Each row was made from one path, in order. Every step used is in the known rows, and no mark comes twice. Write each row's path.
In the rows, 128 means zero.
Known rows
Y-S: [ 95 121 126 127  95 120 143 135 138 122 117 145 153 122 167 143 102 132
 122 118 148  90 127  93  75 143 153 134 119 142 115]
Z-S: [114 144 147 159 119 139 125 143 134 135 105 146 118 137 174 137 100 148
 109 146 129 107 139  99 128 155 148 121 121 123 116]
X-S: [112 112 147 142 131 143 160 127 121 103 101  95 118 145 136 124  97 136
 126 117 161 123 139 131 103 124 133 143 116 132 125]
R-S-K-C: [117 102 201 147  67 176 119 150 149  84 128  96 159 119 157 180  97 132
 127  90 186 109  96 102 127 144 154  88  67 124 106]
G-C: [ 96  73 151 132  93 126 102 130 119 148  83 107 114 120 159 143  97 107
 139 107 170 101 141 119  97 147 142 119 138 134  97]
J-Z-S: [125 144 150 167 112 118 120 164 156 125 109 126 105 136 206 127  82 120
 115 146 135 112 147 115 113 159 174 132 119 102 116]
C-K: [ 82 107 177 129 109 130 175 131 118 132  96 104 129 126 144 137 111 102
 112 100 174 103 159 124 109 145 163 108 117 127 118]
Z-J: [101 132 142 152 105 116 154 114 151 137 135 126 108 137 137 127 111 122
  92 117 135 103 131 118 103 145 145 120 111  89 121]
R-S-Y-C-K: [ 56 105 152 121 109 139 160 128 133  96  69 177 158 108 158 178  95 154
  95  72 179 124 114  94 103 111 140 129  95 119 106]
J-Z-S-Y-C: [103 149 124 146 118 105 102 157 169 107  86 172 115 128 202 147  72 133
  79 120 123 124 117  98 114 122 160 162 112  96  98]
J-Z: [125 117 150 152  98 108 132 164 162 128 132 113 122 134 181 127  87  80
 113 113 173 107 154 129  92 147 169 134 120 115 121]
K-C-Y-S-Z: [ 98 110 184 113  79 162 134 167 168  84  87  64 134 102 126 165 104 138
 135  61 128 122 129  71 108 130 154 143  93 120  94]
S-K-C: [118 105 205 134  76 154 112 152 149 106 123  67 132 122 139 159 108  98
 113  93 180  96 118 113 131 142 162  96  77 128 104]
G-C-Y-S: [ 71  81 134 110  82 139 131 136 124 126  44 100 122 117 174 159 110 147
 149 102 130 101 125  84  86 155 133 141 134 141  89]
J-S: [108 138 165 154 107 108 150 152 126 119 104 115 135 156 185 123  96 129
 122 108 157 100 136 120 109 152 139 139  93 112 105]
S-Z: [112 133 160 129 114 121 117 162 152 121 120 102 131 116 136 149  97  92
 102  83 181 116 160 111  93 146 152 132 107 121 118]
X-S-Z-J: [100 137 148 142 136 123 157 117 152  94 111  74  85 120 111 140 100 126
  93  87 144 146 132 130  89 130 149 161  95  76 122]
K-C-S: [106 104 216 149  93 184 132 144 128  84 106  70 145 150 127 139  99 147
 144  87 152 125 135 103 129 142 129 116  99 111 105]
X-S-J: [118 128 163 132 152 148 157 126 137  83  96 125 113 123 125 114  84 129
 112 116 174 111 133 130 108 117 135 161 118 112 104]
S-Z-J: [104 148 152 140 110 108 134 131 168 127 130 102 102 111 122 148 106 103
  81  86 141 121 141 113  85 149 154 136 101  76 117]
Z-J-S: [ 98 150 158 162 105 100 164 116 145 124 121 111 108 156 169 122 104 138
 100 115 123 102 119 123 107 153 146 139  83  72  99]
R-S-X: [ 81 122 133 136 109 159 142 138 159 112 102 152 162 117 156 145  81 135
 123 104 212 102 137 116  88 134 113 109 103 140 122]
C-S-J-Z: [117 139 202 145 119 137 138 169 158  72  95 124 133 135 167 122  73 106
 109 104 180 117 147 126  86 155 145 167 111  78 104]
Y-S-R: [ 79 116 131 106  98 117 117 133 136 103 106 157 159 116 174 165 114 133
 117 128 169  92 108 107  46 133 136 123  92 146 119]
R-S-K: [105 123 165 144  91 144 125 153 134 103 120 135 162 124 183 181 105 123
 105 105 203 109 113 107  94 159 139 105  80 136 126]
K-C: [121 103 189 148  86 159 129 144 150 116 130  83 128 132 126 132 101 120
 136  95 153 100 135 109 131 125 151 104 106 127 105]
Y-C: [101 114 132 128 108 126 146 153 138 118 139 160 146 135 143 136  90 116
  94 100 154 111 129 101 121 126 133 118 124 113 108]
R-S: [111 121 152 156 101 149 141 146 133 116 125 155 160 130 167 154  96 142
 126 109 176 111 130 101 103 141 131 111 108 133 127]
K-C-S-Z: [103 117 224 138  97 177 114 166 146  72  97  40 144 125 111 157  92 128
 132  58 161 143 145 101 113 147 139 130  90  95 101]
X-S-K-C-G: [ 99 103 251 142 119 176 150  99 112  66  65   7 129 123 136 157 100 145
 110 117 165 143 114 125 128 139 139 112  65 139 107]
S-Y-C-G: [ 65 129 187 132 132 124 131 107 129 112  61 149 150 120 157 158  97 148
  63 119 148 133 131  90 104 117 117 137 103 139 107]
R-S-Z-J: [ 98 145 151 154 103 128 135 133 168 105 132 133 130 106 136 169  96 137
  93  78 152 129 123  99  80 146 141 128  84  75 123]
J-S-Y-C: [ 85 138 149 132 110  98 130 145 145 105  83 161 140 148 182 144  87 146
  89  87 150 112 109 103 111 116 130 166  82 110  84]
J-Z-S-Y-C-K: [ 71 135 150 133 122 108 141 144 155 103  52 149 110 115 193 151  84 129
  81 108 133 126 129 105 111 130 187 154 104  92  96]
Y-C-S: [ 83 121 162 130 103 154 149 157 117  82 112 139 161 146 145 139  92 146
 103  93 150 137 128  94 119 140 108 131 117  97 107]

Write each row's path
[ 67 121 179 131 154 140 155  85 115  78  43 118 133 124 148 150  87 166
  77 118 144 155 120 107 105 102 110 162  94 141 106]
X-S-Y-C-G
[118 102 197 144  90 174 150 156 151 110 106  66 117 133 126 136 112 135
 135  88 133 111 144  94 156 121 136 115 103 119 103]
K-C-Y
[ 69 116 142 100  97 131 137 145 138  94  77 142 152 122 175 174 129 148
 118 121 147 106 117  96  67 129 125 135  90 143 119]
C-Y-S-R
[128 132 171 143 117 112 132 165 179 108 125 138 114 121 166 117  73  75
 100 112 186  95 151 131  90 140 168 151 116  95 102]
S-J-Z
[ 86 146 159 141 106  94 136 118 144 103 112 125 116 148 174 144 113 139
  98 121 146 107 103 139  78 138 128 131  58  71 108]
Z-J-S-R
[ 97 125 146 135 141 134 131 110 130 104  63 109 116 147 144 145 101 145
 108 112 168 124 131 126  89 105 136 171  99 150 122]
X-S-Y
[ 77 139 182 138 116 145 115 134 128 102  54 125 146 155 159 161 107 146
 105  97 166 126 144 107  86 136 117 160  98 137 119]
C-S-Y
[128 119 233 151 100 170 128 168 175  57 106  75 124 131 141 119  63 114
 133  85 171 116 135 118 118 141 150 154 103  67  85]
K-C-S-J-Z
[116  99 204 133  99 169 136 131 133  74 102  34 117 133 129 149  99 121
 126  95 173 122 101 127 128 125 157 120  72 129 105]
X-S-K-C
[106 105 238 157 105 171 143 109 129 112  97  57 136 120 135 137  98 139
 125 119 151 121 142 104 131 136 135  94  97 134 102]
K-C-G
[ 64  58 177 116  96 126 138 117 103 146  51  85 106 115 151 149 103 101
 141  90 180 101 149 131  93 156 158 110 132 127  93]
G-C-K
[ 93 132 153 149 112 138 116 133 147 114  82 170 157 128 176 175  99 151
 111 106 182 110 122  95  85 123 131 140  90 149 122]
R-S-Y
[ 80 117 230 129  81 156 128 112 128  88  78  60 158  96 166 173 105 138
 112 119 158 110  99  90  96 161 156 100  70 145  97]
Y-S-K-C-G
[ 89 131 200 131  96 148 125 157 112  94  87  99 157 154 168 167 116 118
  98 104 186 122 125 114 103 175 134 124  90 124 124]
C-S-K
[115 161 167 151 146 147 127 145 155 116  96 173 111 121 159 124  89 141
  97 142 142  95 136 102 124 149 142 139 122  98  99]
Z-S-J
[106 150 176 142 113 101 129 168 144 106  96  87 132 136 163 141  90 111
 109  75 168 120 146 118  96 157 150 153  78 106  99]
J-S-Z
[110 130 212 145  90 182 118 162 149  99  76  60 112 134 167 168 118 150
 110 110 124 118 114  88 174 155 151 105  77 110  96]
Z-S-K-C-Y
[ 69 105 159 105  83 181 156 141 176  97  73  86 138 108 127 138  98 146
 141  82 151  95 125  88 110 118 125 126  99 141  83]
K-C-Y-S-X
[ 97 111 252 157  83 185 129 119 127  79  89  67 169 103 163 186  95 151
 113 115 182 130 102  95 121 160 134  81  57 135 108]
R-S-K-C-G
[110 135 161 119 107 125 159 172 180  86  83 142 125 110 183 131  88 110
 110 108 146  93 133  91  85 138 158 177 117 102  94]
C-Y-S-J-Z
[107 134 180 130 115 137 144 175 160  53 112 155 142 127 162 120  59 111
  92  91 173 128 128 110 111 141 138 164 119  57  87]
Y-C-S-J-Z
[ 88 113 125 122 140 131 141 122 134  84  77 145 125 136 138 146  95 152
  91  96 151 135 112 115 106  90 123 172 108 129 108]
X-S-Y-C
[134 123 165 144 143 128 155 145 163  72 107 114  99 126 155 106  70  95
 112 117 180 114 137 147  90 118 158 175 116  91 107]
X-S-J-Z
[ 40  81 120  88  89 148 132 129 148 124  24 102 128 105 161 151  94 138
 147  96 164  92 134  98  76 148 118 143 131 149  81]
G-C-Y-S-X
[ 87 154 181 155 135 116 118 124 152  99  51 143 121 111 209 153  75 152
  68 146 116 147 127  91 106 140 145 153 101 109 103]
J-Z-S-Y-C-G
[ 55  99 150 108 139 132 178 105 120  84  46 122 119 127 129 149  99 145
  93  82 160 137 119 123 107  92 141 162 101 123 105]
X-S-Y-C-K
[ 53 132 151 122 128 129 140 127 134 113  50 166 118 119 166 162 100 159
  79 106 126 121 122  92 127 125 162 137 111 113  94]
Z-S-Y-C-K
[ 70 151 139 143 110 108 164 116 169 123  94 109 107 142 155 111  88 131
  98 106 156  94 122 135  90 146 124 138  83  77  93]
Z-J-S-X
[ 87  97 179 105  76 163 131 142 152  79  91  93 144 115 152 172 118 152
 145 102 135 105 104  88  94 112 127 121  79 136 102]
K-C-Y-S-R
[ 77  84 182 131  91 152 108 133  99 111  55  85 131 143 159 151  97 137
 148  99 163 124 141 115  93 166 118 131 134 117  98]
G-C-S
[ 74 143 160 128 107 133 148 146 153  73 124 112 132 123 113 151  92 139
  68  62 131 155 124  97  98 149 121 149  98  43 104]
Y-C-S-Z-J
[ 59  76 178 113  98 146  83 128  98  92  52  96 138 134 167 174 103 141
 145 109 185 126 122 129  67 154 105 123 105 118 105]
G-C-S-R
[ 86 124 139 122  96 138 167 152 137 115  85 132 142 131 168 149 116 146
 122 113 127 103 134  80  95 140 133 142 117 140 114]
C-Y-S
[ 48  86 164 111 104 164 109 126 124 110  35  83 132 130 146 143  80 127
 149  93 201 114 144 130  84 160 103 131 121 128  89]
G-C-S-X
[ 63  94 179 124 103 143  80 118 114 117  16  98 130 141 167 171 100 147
 135  95 167 122 135 113  76 147 120 158 114 136  96]
G-C-S-Y
[112 121 157 131 139 131 141 147 136  88  95  71 117 125 125 143  90 120
 110  87 178 142 150 126  90 130 145 161 102 121 123]
X-S-Z
[ 79 125 161 104  85 133 144 157 136 105  75 116 145 131 182 175 128 122
  97 105 149 101 112  85  92 160 143 135  91 143 116]
C-Y-S-K
